Each row was made from one walk, in order. Every step used is in the known rows, and no mark comes twice. Write each row's walk.
In the rows, zero is written as 128.
Known rows
murup > buzen: [132 169  66 148  99 122 105 107 155  92 143 102 149 131 114 130 156 114
 115 160 122  87 122  92 204 147 168 103 105 163  70 148 115 158 120 155
 156  81 150 125 151 138  98 130  94 101  98 100  96 136  99 181 114 105
 139 104 125 124 104]
tuke > buzen > puzop: [119 165  59 136  96 162 113 111 167  87 135 155 150 150 113 120 165 162
 135 149 123  91 124  94  97 146 160  87 116 155  90 120 110 132 121 150
 161 142 163  98 148 128  86 121  88 120  76 109  74 104 127 145 113  82
 131  85 140 112 140]
sulik > puzop > buzen > sireb > vinis: [100 152  67 148 125 192 101  93 165 101 142 199 164 115 147 156 185 121
  99 160 124  89  73  44  96 105 132  76  73 152 131 150 121 157 109 155
 171 142 146 118 146 137  69 121  79  92 129 154  54 169 109 143 139 132
 130  93 142 130  52]
buzen > lomaz: [140 176  62 147 119 145 104 116 165  85 148 131 115 125 116 148 171 126
 130 146 128  95  88  96 167 144 179  85  99 157 107 136 101 142 110 152
 149 142 151 122 154 121 144 133  91 122  94 107  80 103 106 152 125 128
 130 117 145 132  53]
buzen > puzop > vinis > sireb: [126 145  69 133  98 182  98  80 156 110 150 135 157 139 101 128 165 124
 133 152 166 102  33  76 166 131 145  99 133 159 133 134 135 148 114 158
 184 118 141 101 144 119  87 121  95 120  90 122  94  64 143 143 125 126
 122  64 148 140 144]
murup > vinis > sireb > buzen > tuke: [121 130  81 163 104 129 134  89 135 156 153 123 155 119 101 153 155 132
 112 157 146 138 167 139 184 153 166  64  89 148  81 132 136 157 130 150
 166 108 149  93 160 102 111 123 106 105 116 114 131 154  76 225 127 153
 134 120 142 120 157]
buzen > sireb: [132 155  67 143 116 159 101 116 164  85 151 171 128 119 120 156 175  97
 115 153 131  80 103  93 159 132 167  87  97 147  95 135 115 152 110 155
 155 132 154 121 149 121  65 124  93 120  99 117  53 126  97 156 118 124
 141 117 124 125  82]
murup > vinis > sireb > buzen: [130 125  78 166  83 121 144  98 130 137 153 157 129 113 101 143 143 132
  99 161 154 106 149 136 170 151 167  65  87 155  80 125 129 158 137 158
 164  88 140  99 167 110 112 123 100 103 113  98  97 145 113 203 110 136
 133  97 149 126 164]
buzen > murup > vinis > sireb: [141 148  67 154  95  94 130  95 146 149 156 159 138 130  95 147 178 109
 116 160 160 110 116 121 126 152 183  73  89 149  49 146 124 157 133 152
 160  87 152 101 140 121  82 129 105 114 109 104  99 124 135 193 114 114
 152 118 151 130 154]
lomaz > buzen: [120 171  59 140 101 115 112 119 155  90 150 106 148 131 114 134 173 133
 112 153 115  95 143 115 186 146 159  86 105 171  90 130 108 146 105 159
 154 104 152  71 144 115 102 130  89 103  95 101  78 101  84 184 115 107
 141 122 136 121  99]
murup > vinis > sireb: [133 142  75 154  86 115 126  98 145 131 160 159 137 107 106 151 169  96
 118 151 157 100  84 114 151 155 186  79  92 141  63 138 116 155 124 158
 177  89 139  98 138 122 107 128 102 111 103  92 100 133 102 199 108 146
 138 104 155 130 140]
tuke > buzen > puzop > vinis: [115 163  58 123 102 200  94  91 177  95 139 138 154 160 110 120 157 163
 124 152 153  94 100  80  96 141 142 102 151 157 115 111 130 125 115 153
 170 147 160 109 145 138  76 124  89 109  71 117  88 125 123 132 138  86
 120  52 137 124 139]
sireb > buzen > murup > vinis: [138 156  78 168  97  94 138  94 149 122 149 148 132 152 101 139 159 163
  91 162 150  99 227 142 138 152 163  55  93 161  43 117 133 151 135 150
 156  96 164 129 145 121  83 132 103  95 118  91  99 168 130 188 124  96
 154 111 125 128 148]
buzen > murup > vinis: [138 172  64 157  88 104 110  96 162 115 161 153 136 154 101 145 188 129
 110 164 153  91 159 117 125 158 181  74  90 149  35 129 119 150 130 147
 164  86 166 128 135 130  77 134 106 107 103  97 101 156 127 185 127  98
 152 117 138 132 123]
gibo > puzop: [110 173  80 147  97 122 107 105 152  89 149 156 128 126 110 101 184 129
 117 160 131  86 215  84 166 123 179  90 126 154  87 127 106 138 124 151
 164 111 162 122 128 124  82 128 105 103  97 102  84 108  86 158 110 165
 136 106 147 123 109]
lomaz > buzen > murup: [126 175  59 149 113  96 117 115 148 100 146 103 150 150 108 128 180 154
 112 157 120  99 180 120 165 143 161  82  91 184  76 130 112 143 109 148
 131 101 164  77 141 113  79 136  88 103  98 107  78  94 118 176 122  83
 153 133 122 125 109]
vinis > sireb > buzen > lomaz: [126 126  71 153 129 144 137 124 134 127 141 124 105 104 108 138 139 147
 115 154 132 109 115 127 190 135 155  72  93 172 140 131 123 147 118 154
 146 147 137 108 170 100 152 124  90 121 109 116  79  85 117 166 117 129
 115 114 145 127 117]
murup > buzen > puzop: [126 171  65 147 102 157 106  85 162  93 133 101 168 152 113 120 153 129
 134 163 126  84  95  81 208 149 161  98 101 166  84 143 114 154 121 153
 165  84 159 122 145 140  93 130  90 110  98 117  98 109 135 146 114  89
 122  98 140 125 106]
sulik > puzop: [114 170  80 145 109 144 104 103 180  73 144 158 168 116 134 149 193 126
 120 155 130  86 101  83 152 127 169  85 134 158  83 148 117 151 121 160
 180 125 152 110 117 122  87 128  80  94  98 110  72 124 113 179 126 120
 140  97 133 118 101]
lomaz > buzen > puzop > sulik: [107 173  51 141  95 161  96  71 148  90 123 122 172 145 108 135 167 146
 124 175 122  89 147 105 226 146 128  79  56 183 115 119 118 140 104 147
 168 102 155  69 151  93 119 127  86 113  97 118  66  87 124 154  98  95
 143 105 138 111  72]
puzop > vinis > sireb > buzen > murup: [126 134  78 147 117 117 120  99 144 140 149 123 127 139  96 131 149 167
  96 159 158 120 177 112 154 128 135  86 125 172 121 124 157 150 129 153
 157 124 146 119 160 102  69 129  88 100 112 111  88 101 132 174 138 103
 133  79 115 141 174]
tuke > buzen: [129 166  63 135 103 125 110 124 158  92 144 155 131 131 111 129 170 158
 117 150 116  93 160 102  92 147 159 101 111 150  74 128 110 133 118 154
 151 153 148 110 149 122  96 127  87 111  73  97  73 127  93 180 116 103
 141  92 130 116 133]
vinis > sireb > buzen: [125 127  81 150 107 113 135 119 129 114 147 140 123 107 103 133 147 152
 106 158 125 104 154 121 178 134 159  82 106 165  96 127 129 152 129 157
 157 128 133 102 156  93  98 125  89 108 110 104  78  91 107 195 108 125
 125 108 131 118 162]
sulik > puzop > gibo: [102 176  75 149 118 176 102  91 176  76 153 147 176 102 123 158 196 130
 118 164 132  80 105  77 171 124 152  79 183 153  89 162 109 132 127 155
 170 117 164 127 121 106 110 131  61  90 117 110  69 128 113 189 122 127
 152 111 140 131  75]
puzop > sulik: [125 174  69 142  91 126  89  87 149  82 139 165 130 118 106 156 181 129
 114 170 119  84 175  88 198 145 146  90  56 155  90 132 117 147 122 157
 183 125 147 127 145  98 114 125  89 110  99 106  64 116  96 199 102 114
 157 100 124 113  76]
murup > vinis > sireb > buzen > lomaz: [129 126  74 164 101 148 145 100 139 150 145 144 112 112 103 151 136 128
 114 159 161 114 116 147 182 153 163  58  83 162 101 119 119 148 120 153
 157 115 141 102 174 113 161 126  99 119 117 104  97 142 113 179 115 141
 110 106 156 136 120]
tuke > buzen > murup > vinis > sireb: [129 142  60 147 102 103 136 114 155 155 143 163 138 139  96 139 170 133
 121 155 149 116 145 120  57 157 173  81  92 152  64 135 124 138 130 151
 151 107 153  91 147 127  87 128  99 118  86  95  94 146 129 191 113  90
 146  98 140 125 183]
sireb > vinis: [133 169  70 162 102 126  82 109 142  88 156 146 126 134 111 146 178 156
 104 158 108  81 184  58 157 122 165 105  59 145 108 132 108 146 123 160
 173 135 149 125 154 122 104 129 101 109  98 120  69 138  86 166 140 131
 133 105 144 134 115]
gibo > puzop > vinis: [107 175  80 137  99 159  90  86 161  86 153 138 136 138 115  97 176 129
 109 152 157  86 194  65 166 124 152 102 150 157 103 124 124 129 128 156
 179 124 165 126 131 128  73 130 103  97  96 111  85 120  91 143 137 163
 130  72 135 142 111]
buzen > tuke: [130 176  65 148 121 120  90 102 164  86 160 126 152 140 107 151 191 133
 133 146 117 120 153  96 180 145 184  92 112 141  79 138 116 147 116 149
 161 133 161 114 139 111  91 124  95 110 101 119 115 121  60 203 134 139
 142 132 128 122  94]
vinis > sireb: [127 142  77 143 110 108 120 113 145 106 157 151 127 105 101 147 176 111
 122 155 127 103  89 100 159 136 180  98 106 149  89 141 113 155 117 154
 160 118 136 104 138 111  97 124  87 116  99 100  79  75 101 188 109 134
 137 113 144 121 143]

Write each row's walk
[125 163  81 158 119 117 110 106 149  98 149 112 141 138 110 142 166 169
 111 150 110 119 216 124 187 144 163  74 110 154  93 123 129 151 127 149
 154 141 161 119 159  92  98 123  95  99 110 116 114 124  65 208 134 131
 138 121 117 122 119]
sireb > buzen > tuke
[107 156  74 152 109 102 144  78 143 153 143 179 139 133 104 100 179 106
 116 161 171 114 163 107  75 147 165  61 108 159  61 151 122 157 130 138
 151  75 164 112 135 140  81 128 106 106 138 103 110 120 130 171 113 152
 135 102 162 130 110]
gibo > puzop > buzen > murup > vinis > sireb
[106 178  83 143  92 132  91  79 140  91 129 172 130 120 111 121 181 129
 115 167 126  81 240  74 203 128 146  92  82 158  90 130 114 136 133 152
 174 117 160 128 137  92 105 126 100 101 105 117  64 106  85 169 100 155
 151  98 138 115  78]
gibo > puzop > sulik
[130 148  67 155 119 172  86 115 153  98 151 172 127 126 116 163 172 123
  98 156 116  83 140  61 155 119 162 100  49 139 130 125 110 146 117 154
 163 150 148 120 147 117  71 124  99 114 101 134  44 153  87 145 138 132
 138 113 140 133  89]
buzen > sireb > vinis
[107 188  71 143 124  97 122  95 155  99 140 169 132 144 107  86 189 152
 118 157 133 103 219  89  80 129 160  73 119 168  75 141 118 148 123 138
 143 114 176 144 131 138  71 127  95  98 134 119  89  94 117 155 124 126
 141 104 139 127  80]
gibo > puzop > buzen > murup
[114 148  57 160 116 168  97 122 146 106 144 124 139 132 117 149 163 124
  91 155 110  92 154  74 183 124 140  91  49 167 137 125 110 138 102 150
 153 127 146  64 164 115  76 127  94 107  99 133  46 148  80 143 141 126
 135 122 142 131  87]
lomaz > buzen > sireb > vinis
[116 175  66 142 100 166  88  66 150  93 119 109 171 140 106 132 149 125
 132 174 130  83 123  76 248 149 127  95  52 170 104 145 120 159 124 152
 177  82 150 125 151 109 108 126  87 115  98 123  88 113 137 160 103  80
 140  90 133 114  83]
murup > buzen > puzop > sulik
[125 151  66 168 122 175  89 104 147 115 134 121 138 130 115 147 148 102
 100 156 118  87 129  49 207 129 141 107  47 157 115 140 115 157 121 149
 162 107 144 119 162 135  79 129  97 102 106 142  61 186  98 146 136 112
 136 100 131 134  97]
murup > buzen > sireb > vinis
[118 155  70 134 125 154 105 105 162  83 144 193 133 114 119 148 173  99
 112 154 130  91  64  95  93 142 151  73  98 154  95 147 116 161 101 144
 153 133 149 131 154 141  66 124  80 113 128 119  59 120  97 160 125 122
 132 107 124 125  33]
puzop > buzen > sireb
[119 183  68 139 133 115 102  95 162  87 155 141 161 139 113 136 189 139
 128 151 117 126 114  98 120 150 159  75 102 144  87 149 120 158 106 145
 155 132 164 129 148 133  99 122  83 106 129 125 128 117  60 209 131 124
 136 117 133 122  53]
puzop > buzen > tuke
[130 137  80 161 124  88 140 111 132 130 148 134 121 127 100 133 154 172
 107 162 127 114 189 128 150 134 152  76  99 173  94 134 134 156 131 149
 146 119 145 113 156  93  82 118  87 108 114 115  76  82 140 193 119  98
 143 120 124 115 174]
vinis > sireb > buzen > murup
[117 174  61 138  99 160  92  71 150  79 130 162 152 136 110 141 174 143
 133 169 125  82 139  85 200 141 137  88  62 158 105 129 111 146 121 154
 185 117 154 123 142  96 111 120  92 118  97 118  71  91 130 165 104 100
 146 101 137 115  81]
buzen > puzop > sulik
[128 149  67 149 106  88 134  84 148 144 155 175 145 133  99 136 180 111
 112 162 162 118  83 123  64 159 160  59  83 156  56 154 123 161 118 147
 156  83 156 111 147 138  87 129  92 108 135 102 108 122 131 193 119 107
 144 105 148 128 110]
puzop > buzen > murup > vinis > sireb
[103 125  85 139 126 207 124  91 162 125 141 119 147 107 133 148 142 144
 112 148 170 113  60  95 190 119 120  79 155 179 157 135 148 144 114 162
 177 145 132 102 151 110 130 124  78  97 112 124  84 114 136 149 136 138
 103  68 144 140 123]
sulik > puzop > vinis > sireb > buzen > lomaz
[128 168  60 137 128 148 111 128 159  98 130 142 116 128 118 144 159 152
 133 148 124 100 124 103 104 145 168  93 107 159 106 125  99 130 108 150
 143 166 154 111 158 130 146 127  88 124  77 106  72 121  98 157 121 105
 121  98 141 125  93]
tuke > buzen > lomaz
[108 138  70 159 113 184 124  86 137 116 137 132 146 113  86 131 147 164
 117 170 130  99 126 108 193 129 145  65 147 167 129 132 123 131 128 145
 156 113 149 110 157  76 121 118  67 115 126 127  72  69 149 170 113 119
 130 108 151 128 139]
vinis > sireb > buzen > puzop > gibo
[120 148  63 138  95 191  99  71 156 124 136  85 168 146 100 115 142 110
 133 156 165 107  26  70 212 142 135 109 125 168 122 146 142 152 120 160
 178  89 144 103 162 135  88 119  87 110  95 124 107  92 142 144 127 102
 112  67 141 136 145]
murup > buzen > puzop > vinis > sireb
[129 182  74 151 121 126  96  94 162 102 148  73 172 144 108 142 166 115
 131 153 115 122 143  88 223 150 164 100 106 153  84 155 122 156 118 152
 152  99 163 116 153 126  95 130  98 105 102 121 139 143  65 206 137 123
 141 126 123 124  95]
murup > buzen > tuke
[109 139  86 132 105 175  99  88 168 109 156 146 176 110 129 152 176 111
 116 153 165 103  37  68 160 120 138 100 164 156 128 152 143 148 118 166
 190 118 138  95 121 120  85 117  80  92  96 115  88 104 121 173 133 135
 119  59 135 135 144]
sulik > puzop > vinis > sireb
[116 151  65 143 112 163 106 121 157  98 145 135 142 126 116 143 167 101
 104 149 124  90 103 115 178 143 156  81  89 173 109 125 118 144  98 154
 147 112 150  62 159 113  70 132  86 113  97 114  51 120  95 161 118 115
 145 133 129 123  79]
lomaz > buzen > sireb
[131 157  77 156 120  89 127 114 154 102 147 139 121 147 106 131 163 184
  96 162 121  98 237 128 149 139 158  69 105 172  78 117 126 150 130 149
 145 122 159 139 150 107  72 131  90 101 114 109  76 108 132 179 126  89
 146 119 112 118 144]
sireb > buzen > murup
[128 182  68 139 118  90 121 104 158  92 150 165 141 142 108 128 187 148
 112 160 126 104 135 102  76 146 154  70 107 166  69 151 118 160 115 148
 149 116 167 137 143 138  77 130  83 109 124 115  90 100 119 183 127  86
 144 114 123 125  83]
puzop > buzen > murup
[118 179  53 148 119 113 104 103 159 101 154  78 171 143 113 141 179 137
 125 153 105 123 160 120 204 153 172  84 101 164  90 136 119 141 105 143
 147 113 159  59 152 110 101 129  92 106  97 115 116 108  55 206 130 124
 142 137 128 123  86]
lomaz > buzen > tuke
[122 145  61 157 114 176  95 126 154 108 138 184 121 132 119 155 163 143
  99 153 113  93 168  61  95 126 143 102  55 143 126 120 109 128 120 150
 153 169 145 103 174 127  69 124  95 110  79 137  41 178  83 139 137 117
 133  90 133 128 124]
tuke > buzen > sireb > vinis
[108 134  87 150 123 152 119  87 162 140 142 132 162 128 124 136 158 162
  96 155 165 114 142  97 151 122 121  79 154 179 121 140 161 152 127 157
 176 125 146 108 133 104  66 121  77  81 113 123  85 109 158 169 138 104
 131  70 119 135 184]
sulik > puzop > vinis > sireb > buzen > murup
